Known rows, with every way that one mark hangs from another:
F[S[C N]]: [-31   5  66  16 -14   2  20 -28  47  20   6  -4  -9   1  -1  53  12 -22]
N[S[C[E F G]]]: [  4   1 -24  13 -16  -8 -30 -39  26   5  24 -15 -15   5  15  53  27 -35]
S[C[E] G[Z] N]: [ 14   0  86  12 -31  -1 -55 -42  58 -19  19 -37  10  -7 -26  14   8  54]
S[G]: [ -1 -13  52  27  -5  -2  -5  -5  56  13  15 -18 -28  16  -1  38  -2  11]
S[C G[Z] N]: [ -4 -13 110  14 -24 -18 -40 -15  70 -13  12 -23  10 -13 -26  14  -2  25]
C[E F G[Z] S[N]]: [102  66   2  30 -24  18  -2 -43  25  19  30 -51  -2   7   9  41  28  27]
F[S]: [-32   2  34  22   2  -8  48 -12  44  36   8  -7 -29  22  14  58  13 -29]
N[S[C[G]]]: [-26 -25  19   8   0 -30   0   1  42  14  12   4 -24   1  13  58  22 -68]
G[S]: [ 24  -8  56  10   0 -17  17  -9  51  28   6   8 -13   0 -11  19  14  10]
S[C[F G] N]: [ 35  12  32  19 -39  16 -26 -44  43  -6   6 -16  -7 -15   0  39   9  38]
E[S[G[C[F] Z] N]]: [ -5  12  90  36  -2 -18  -3 -17  51   6  33 -26  16   1 -21  17  10 -55]
F[S[G N]]: [ -8  13  86  30   1  -1  19 -11  47  27  22 -22 -13  16   0  54   5 -36]
N[S[C[E F] G[Z]]]: [ -9  -4  16  15 -17 -29 -57 -32  45  -5  36 -28   7   7  -2  28  16 -42]
E[C]: [-48 -18  24  27 -15 -26  32 -14  46 -13   9  -7 -21   4   3  26  -1 -14]
N[S[G]]: [-28 -25  53  17   9 -41  -3  11  49  21  24  -5 -23  16  11  43   5 -83]
G[C[E] S[N]]: [ 48  34  69   2  -5  17 -26 -62  36  16  17  14  20 -11 -35  11  41  53]
F[S[C]]: [-41  -1  25  20  -9   7  22 -23  46  25   9  -5 -18  11   3  62  18 -22]
C[G[Z] S]: [ 45  20  26  27   9  -9  46  24  47  37  12 -22 -26  11   8  58  27 -25]
G[C S[N] Z]: [ 26  17 115   0   6 -37 -11 -24  63  15   8  18  34 -19 -45 -11  34  21]
E[C S[G[Z] N]]: [ -47  -14   95   45   -1  -47   31    9   49  -22   38  -39   11   -1
  -19   14   -3 -103]

Rows:
[-15  26  97  26  10 -12   4 -17  54  21  25 -16  11   9 -18  40  22 -29] -> F[S[G[C Z] N]]
[-14 -15  73  24  -7 -20  28  -1  48   5  12 -21  -8  -9  -8  38  14 -53] -> E[S[C[G[Z]] N]]
[  4  17  -1  41  -1   2  48   7  31   6  25 -19 -22   6   6  60  20 -50] -> E[C[G S]]
[-36  14 -10  41 -19 -13  24 -37  34  -8  27 -22  -5  11   9  36   5 -37] -> E[C[F[S]]]
[ 50  16  67   2 -31 -22 -41 -53  53  -4  15 -19  32 -20 -31 -13  20  51] -> G[S[C[E F] N] Z]
[  4   2  51  11 -47   6 -29 -55  52  -6   1  -5   0 -15  -2  19  -6  38] -> S[C[F] N]
[ 73  47 -28  40 -11  31  20 -14  28  36  25 -26 -25  13  21  68  21 -16] -> C[F G S]
[ 15  30  40  36 -18   6  -5 -39  41  19  27 -30  -4  14   8  42   0 -14] -> C[F[S[G N]]]
[ 81  62  17  36 -33  46 -31 -58  26  20  42 -44   2  14   4  38   7  22] -> C[E F S[G N]]
[ 48  66  11  21 -23  46 -24 -77  27  22  25  -2  11   4  -7  34  31  39] -> G[C[E F S[N]]]
[-30  -9  51  16  15 -28 -19  -3  47  20  27   9  -8  12  -2  43  20 -76] -> N[S[G[C]]]
[  5   1  69  24 -10 -10   7 -27  40   4  26 -42  -9  13  -5  23  10  -9] -> C[E[S[G[Z] N]]]
[ 14  -7  61  11 -25   7  -5 -22  48  -1  -3  -7 -19 -15  -4  46  12  30] -> S[C[G] N]
[105  44  12  20 -21  -4 -25 -53  29   3  26 -45   8  -2  -8  15  32  62] -> C[E F G[S[N] Z]]
[ 60  51  -4  30 -17   1   0 -56  24   8  28 -57  -5  15  12  45  33  30] -> C[E F[S[N]] G[Z]]
[ 12 -10  75   8 -22 -16  -5 -15  57  -5  -4 -13  -9 -17 -10  32  14  30] -> S[C[G[Z]] N]
[  7  33  36  19 -15 -11 -19 -66  41  -1  23 -19  23   2 -18   3  31  20] -> G[C[E[S[N]] F] Z]
[ 58   3  77  13   7 -38  19   9  53  17   6 -15  -7  -8 -14  22  25  11] -> C[G[S[N] Z]]
[-10  -3  78  35 -22 -15 -16 -18  53  -6  30 -37  15  -6 -18  19   0 -55] -> E[S[C[F] G[Z] N]]
[  0  -9  92  18 -28  10 -40 -25  59  -7  13 -15  -2 -10 -18  32  -4  22] -> S[C G N]
[106  69 -15  34 -27  48  -1 -52  13  24  31 -42 -14   9  17  58  25  26] -> C[E F G S[N]]
[-24   9  53  56 -19 -15  11 -21  35 -24  49 -43  12   1  -9  22  -8 -95] -> E[C[F] S[G N]]
